Each row was made from one path, in order. Every step used is in the known rows, and no mark comes twice. Write each row's path.
Known rows
denu, mede: [-2.315  0.570 -4.791  1.441  2.269  1.268 -1.794  0.658 -0.761 -0.345
  2.035 -1.250  1.414  1.592 -0.749 -2.468 -1.312 -1.503  1.404 -0.646
 -0.086 -0.915  3.276 -0.955  1.613]
mede, sepofam, denu: [-1.143  0.341 -0.586  1.186 -1.515 -1.869 -2.245 -0.155  1.017  2.597
  1.188  3.088  1.691 -2.331  0.862  1.428 -0.533 -2.085  0.464  3.271
 -1.612 -2.703  1.133  1.701  5.438]
sepofam, denu: [-1.398 -0.107 -0.068  2.116 -0.003 -1.742 -3.780 -1.725 -0.711  2.106
  0.961  1.303  3.033 -1.716 -1.181  0.302 -0.337 -0.782  1.376  3.275
 -2.763 -2.164  0.266  1.672  4.294]
lubatir, nimola, mede, denu, zagem: [-0.300  2.596 -1.387  0.306 -0.802 -2.829 -3.187 -0.079 -2.552  3.411
  1.595 -0.367  1.611  3.912 -0.943  1.363  1.618  1.195  1.028 -2.032
 -1.681 -5.326  1.374  2.556  1.263]
zagem, sepofam: [ 0.164 -0.373 -1.781  0.897 -2.793  0.286 -2.324  0.603 -1.855  0.603
 -0.114 -1.959 -1.806 -2.928  4.011 -0.898 -0.026 -0.191  1.189 -0.310
  0.057  0.508 -0.492 -1.554  3.184]
sepofam, denu, zagem, mede: [-2.663  1.956 -3.475  1.446  3.201  2.552 -5.150 -1.465 -1.538  0.692
  0.241 -1.303 -0.032  1.949 -0.464 -1.209 -1.407 -2.364  0.290  0.796
 -0.119 -2.465 -0.501  1.039  2.767]
lubatir, nimola, sepofam, denu, gugefus: [ 0.549 -0.443  0.474  3.275  0.167 -1.382 -0.951 -1.930 -1.327  3.314
  2.432  0.347  4.957  1.101  0.850  2.248  0.108 -1.317 -0.900  1.336
 -2.694 -1.624 -2.079  4.489  0.588]
lubatir, nimola, zagem: [ 1.956 -0.435 -0.087  0.826 -2.714 -0.227 -2.099 -0.809 -3.246  0.235
  1.274  0.640  0.352  1.463 -0.335 -1.216  1.311  0.095  2.513 -2.786
  0.788  2.755 -0.866 -2.635  3.527]
mede, nimola, zagem, sepofam, denu, dorif: [ 3.094  3.098  0.051  4.313 -3.442 -2.177 -1.924  0.193  1.753  1.566
 -0.501  0.717 -2.212 -3.396  1.744  0.753  0.058  1.386 -1.907  2.480
  0.583  1.034 -1.703 -0.356  6.017]
denu, gugefus: [ 1.082 -0.496  0.047 -0.311  0.554 -0.886  1.173  0.967 -0.128  2.939
  3.085 -1.871  3.474  0.928  1.009  1.556 -0.522  0.586  1.504  0.041
 -3.070 -0.623  0.692  2.613 -0.585]
lubatir, nimola: [ 1.656 -1.491 -1.057  0.193 -0.691 -0.504 -2.413 -2.506 -7.012 -0.815
  1.088 -2.627  0.747  1.750  0.115 -2.083 -2.352  0.748  2.900 -2.606
  0.036 -0.279  1.848  0.584  2.048]
mede, zagem, sepofam: [ 1.934  0.882 -1.305 -0.607 -3.391 -0.449 -2.387  1.065  1.173 -0.182
  2.891 -0.409 -4.518 -3.003  4.708 -1.357  0.459 -1.831  1.192 -0.614
  2.020  3.327 -1.578 -1.913  4.677]
denu, zagem, mede, nimola: [-0.163  3.207 -3.203 -2.355  2.674  2.860 -2.585 -1.191 -3.785  0.351
  1.634 -4.812 -3.779  2.197  3.104 -0.336 -2.594  2.370  1.570 -3.422
  3.055 -2.462 -1.393  1.359  3.213]
denu, nimola: [-2.135  1.111 -4.247 -0.196  5.184  0.171 -2.030  1.673 -2.545  1.722
  0.902 -1.323 -0.624  0.765  1.350 -0.957 -1.437 -0.481  4.244 -0.640
 -0.504 -2.057  1.750 -2.601  1.126]
sepofam, mede, zagem, nimola: [-2.154  3.494 -1.974 -4.356 -0.486  4.157 -0.760 -1.231 -1.545 -2.599
  2.734 -1.914 -5.466 -2.271  1.275 -3.604 -3.882 -0.691  2.300 -3.072
  1.361  2.552 -0.649  0.870  4.199]
denu, nimola, zagem, mede: [-2.584  2.730 -4.330  0.573  3.591  4.229 -2.846  0.408 -1.693  0.985
  0.282  0.721 -2.883  0.416  1.688 -3.344 -1.372 -1.559  3.216 -0.428
  2.533  2.827 -2.112 -3.994  1.316]
lubatir, nimola, sepofam, mede, denu: [-2.693  3.328 -1.557  1.801 -4.428  0.230 -1.585 -3.646 -2.711  1.224
  1.886  0.784  0.544 -0.861  1.640 -1.141 -0.417  0.569  0.939 -0.604
 -1.195 -0.415  1.704  3.342 -0.239]
lubatir, nimola, sepofam, mede: [-1.569  0.402 -0.537  0.391 -3.153  4.618 -1.810 -3.018 -4.359 -0.970
  0.685 -3.686 -0.844  0.880  1.463 -2.007 -0.885 -0.195 -1.328 -4.102
  2.922 -1.309  1.932  1.949  0.090]
lubatir, nimola, mede, zagem, sepofam: [ 2.771  1.037  0.464 -1.051 -3.925  0.447 -2.552  0.253 -1.740  0.634
  2.213 -1.047 -5.266 -1.065  4.459 -1.859 -0.160 -0.191 -0.197 -2.219
  4.634  1.637 -2.565 -0.711  3.920]
mede, nimola, zagem, sepofam: [ 1.551  1.912 -0.891 -0.094 -4.093  0.663 -1.284  0.739 -0.341  1.182
  0.484 -0.556 -4.041 -2.304  5.296  0.438  1.743  1.442  0.825 -2.331
  2.639  2.426 -4.329 -3.194  5.402]
nimola, mede: [ 0.335 -0.052  1.592 -1.336 -1.103  1.123 -1.545  1.206 -3.041  4.149
  0.653 -1.943  0.220 -0.044  0.305 -0.295  0.359  2.820  0.206 -0.613
  2.037 -4.483  0.649  1.757  0.237]
denu, zagem, sepofam, mede: [-2.315  2.164 -1.558 -1.241 -2.979  3.835 -2.148 -0.147  0.022 -1.350
 -0.221 -4.468 -2.863  0.868  2.152 -0.985 -0.084 -0.541 -1.961 -3.756
  1.648 -1.990  1.813 -0.337  2.879]
denu, mede, sepofam: [-1.663  0.816 -4.583  0.034 -0.397  0.752  0.153  2.374  1.194  0.477
  2.241  0.985 -0.071  0.376  2.161 -0.641 -1.374 -2.617  0.685 -0.549
  0.932 -1.435  4.051 -0.981  3.081]
denu, nimola, lubatir: [-1.497  1.188 -2.481  0.439  4.448  3.706  0.723 -0.623 -4.790  1.812
  0.184  1.013  3.052  1.675  1.587 -0.538  1.174 -1.369  3.347 -3.883
 -0.669 -2.819  0.867 -0.591 -0.185]
lubatir, nimola, mede, sepofam, denu: [-0.207  0.463  1.176  0.762 -2.137 -1.168 -2.231 -1.056 -1.684  3.297
  0.535  2.400  1.046 -0.422  0.661  0.840 -1.080 -0.424 -1.009  1.613
  0.920 -4.436  0.094  2.797  4.615]

Write each row's path
[-2.264  1.548 -1.395  2.152 -0.207  0.310 -3.725 -1.850 -0.636  1.527
  1.698  2.247 -0.155 -3.575  1.109  0.012  0.274 -2.855  0.238  1.917
 -0.880 -0.588 -3.527  2.249  4.783]
mede, zagem, nimola, sepofam, denu
[-1.563  3.245 -0.613 -2.912 -0.157  6.961  1.709 -3.036 -3.791 -1.649
  1.500  0.770 -0.914 -0.874  1.672 -2.590 -0.763 -1.588  1.700 -5.761
  0.915  0.844 -1.166  2.376  2.406]
sepofam, mede, zagem, nimola, lubatir
[ 2.215  1.399 -0.570  3.659 -2.342 -2.921 -1.144  1.129  1.882  2.019
  0.196  1.675  0.294 -3.171  0.070  0.777 -1.092 -0.564 -1.308  3.972
 -1.252 -1.498  3.423  1.566  4.217]
mede, sepofam, denu, dorif
[-2.923  2.367 -4.811  3.309  1.833 -1.067 -2.547  0.744 -1.817  4.054
  1.368  1.697  0.755 -1.377  3.307  0.707  1.861 -1.596  2.610  0.874
 -1.379 -1.955 -0.046 -0.285 -0.849]
mede, denu, nimola, sepofam
[ 1.870  1.413  0.434 -1.351 -3.938  0.670 -2.178  1.564  0.628  1.679
  2.385 -0.604 -5.184 -2.386  4.628 -1.017  0.873 -0.370 -0.435 -1.021
  4.116  1.322 -2.558 -0.846  3.690]
nimola, mede, zagem, sepofam
[ 2.035  4.259 -2.586  4.438 -2.681 -1.721 -1.527 -1.262 -1.574  0.998
  0.687  1.963 -1.412 -1.588  0.232 -2.560 -1.679  1.167  1.485  2.378
 -0.791  3.687  1.286  0.493  0.885]
lubatir, nimola, zagem, mede, denu, dorif
[-2.916  4.739 -1.325  0.949 -6.169  0.005 -1.024 -1.597  1.492  1.431
  1.135  2.416 -1.440 -2.826  2.528 -1.092  0.882  0.442  1.023  0.603
 -1.418  2.201 -0.064  0.045  2.251]
nimola, zagem, sepofam, mede, denu
[-0.297  2.909  0.892 -2.470 -0.753  6.274  2.326 -3.716 -4.796  0.135
  1.223 -1.929  0.685  1.224  2.825 -0.104  0.182  2.196  0.636 -6.549
  2.457 -2.890  0.038  3.340  1.434]
sepofam, mede, nimola, lubatir
[-2.161  1.869 -4.637  0.763  0.580  3.103 -1.949  0.314 -1.486 -0.372
  2.613 -0.195 -2.731 -1.942  2.784 -1.985  0.000 -3.152  0.736 -1.971
  1.588  1.183 -2.018  0.390  2.330]
denu, mede, zagem, nimola, sepofam
[-2.846  3.985 -1.195 -0.618 -1.804 -0.952 -0.963 -0.821 -3.309  4.145
  0.879  1.840 -0.080 -2.791  0.957 -0.843 -1.258  3.022  2.881  1.351
 -2.477 -2.395 -0.975  3.632  0.861]
zagem, nimola, mede, denu
[ 0.214  1.198 -2.774 -0.373 -2.133  2.816 -0.856  0.027 -1.715  0.310
  1.058  1.783 -2.989 -0.215  3.495 -1.939 -1.799 -2.010  1.365 -1.528
  3.241  2.379 -0.213 -1.608  3.164]
lubatir, nimola, zagem, mede, sepofam
[ 0.163  2.075 -3.383 -0.729  1.006  0.133 -1.911  1.091  2.668 -1.042
  5.680  0.357 -2.042  0.940  0.365 -2.519 -0.592 -3.113  1.865 -1.117
  2.141  2.704  1.732 -1.263  3.648]
denu, mede, zagem
[ 1.018  2.833 -0.165  2.249 -1.896 -1.023 -0.555  1.331  0.169  2.546
 -0.907  1.358 -1.313 -3.617  0.203  0.137 -2.249  0.712 -2.090  3.218
 -0.094 -2.870  1.233  2.590  4.230]
zagem, nimola, mede, sepofam, denu, dorif
[-1.049  1.507 -2.403  0.618  0.112  3.997 -2.674 -0.582 -1.596  0.661
  0.651  0.289 -1.834 -0.659  1.121 -2.870 -0.622 -0.914  2.345 -0.181
  2.260  3.399 -1.935 -2.225  1.687]
nimola, zagem, mede
[-0.905  2.390 -3.136  2.131  0.790 -0.070 -3.297 -0.114  3.580  0.118
  5.258  2.598 -0.590 -0.011  0.364 -1.381  0.703 -4.801 -0.125  0.991
  1.958  1.372 -0.245 -0.034  4.292]
nimola, sepofam, denu, mede, zagem
[-1.739  1.252  0.134 -2.544 -0.021  3.071 -1.087  0.632 -5.364  2.681
 -0.612 -2.354 -1.804 -1.457  0.605 -1.517 -2.025  3.090  1.062 -1.536
  1.428 -3.669 -1.582  2.238  1.447]
zagem, nimola, mede
[-0.596  1.682 -2.978  1.309 -0.858  0.769 -2.056  2.351  0.256  1.432
 -0.521  0.882 -3.160 -1.612  4.190 -0.663  1.806 -1.304  1.739 -1.178
  1.217  2.275 -2.942 -5.723  4.043]
denu, nimola, zagem, sepofam
[-3.973  2.877 -4.708  1.053  5.356  0.902 -2.774  0.431 -0.542  2.162
  0.238  2.426 -1.305 -0.365  2.215 -0.897 -3.087 -3.010  2.253  2.308
  0.429 -2.355  0.094 -1.575  3.513]
zagem, mede, sepofam, denu, nimola
[-1.145  3.108 -1.763  1.182  1.002  4.171  0.809 -3.183 -3.075  0.412
  0.791  1.082  1.705  0.755  3.273 -0.209  0.527 -0.410 -0.310 -3.774
  1.677 -2.529 -2.331  1.847  3.809]
zagem, sepofam, denu, mede, nimola, lubatir
[-2.507  2.311 -0.128 -1.577  1.329  2.012 -2.732  0.451 -3.405  3.027
 -0.923 -1.643 -0.543  0.705 -0.949  0.149 -0.688  1.666 -0.632 -1.461
  0.163 -6.324 -2.128  2.761  3.165]
sepofam, denu, zagem, nimola, mede
[-2.354  2.015 -2.039  2.291  3.449  3.224 -0.526 -1.763 -3.231  1.930
 -1.002  3.007  2.838  0.043  2.359 -0.158  1.450 -2.739  1.511 -1.691
 -0.919 -2.869 -1.648 -0.567  2.185]
zagem, sepofam, denu, nimola, lubatir
[-2.382  1.792  0.285 -0.380 -1.189  0.294 -1.504 -0.100 -0.708  3.465
 -0.164  2.739 -0.138 -2.716  0.954  0.661 -1.694 -0.408 -0.557  2.322
 -0.089 -4.265 -1.200  2.899  5.149]
zagem, nimola, mede, sepofam, denu
[ 0.454  1.493 -0.208  1.477 -0.416 -0.074  0.395 -1.098  0.990  2.605
  2.357  2.868  2.318  1.343  1.609  1.073 -1.585 -2.130 -0.344  1.519
 -1.105  1.202 -2.526  2.275  2.794]
lubatir, nimola, zagem, mede, sepofam, denu, gugefus
[ 0.323  3.319  0.641 -2.514 -3.211  2.748 -0.252 -0.556  0.269  0.604
  2.152 -1.310 -2.973  0.496  1.854  0.049  0.898  2.702  0.889 -4.054
  3.427  1.338 -1.779 -1.214  4.231]
sepofam, mede, nimola, zagem
[-0.950  1.731  0.832 -0.575  0.111 -0.306  1.448  0.584  0.851  4.424
  1.697  1.511  2.311 -0.669  1.532  2.435 -1.897 -0.085 -0.991  1.981
 -2.230 -3.095 -2.110  4.672  2.407]
zagem, nimola, mede, sepofam, denu, gugefus
[-0.080  0.925 -0.571  0.503 -0.255 -1.446 -3.674  0.433 -0.745  2.732
  0.596  0.179  1.415  3.641 -0.673  2.388  1.083 -1.555 -1.803 -1.374
  0.088 -6.907  0.952  1.951  4.834]
lubatir, nimola, mede, sepofam, denu, zagem
[-2.059  0.305 -4.109  2.277  2.938  1.153 -2.597  1.592 -2.644  2.939
  0.589 -0.855  0.076 -0.450  3.214  0.258  1.592 -1.862  1.587 -0.984
  0.748 -2.612 -0.029 -1.360 -0.398]
denu, nimola, sepofam
[-3.586  1.696 -4.351  3.802  1.100  0.613 -3.387 -0.867  0.885 -0.028
  0.635  0.976  1.141 -0.376  0.364 -1.864 -1.235 -3.102 -0.604  1.978
 -0.550 -0.926  0.222 -0.967  4.598]
zagem, sepofam, denu, mede
[ 0.572  0.264  0.412 -2.204 -2.879  0.559  0.307  2.884 -0.685  4.098
  1.210  0.317 -1.152 -0.998  2.925  0.966  0.023  0.840 -0.316 -0.736
  2.683 -4.282  2.008  1.378  1.912]
nimola, mede, sepofam
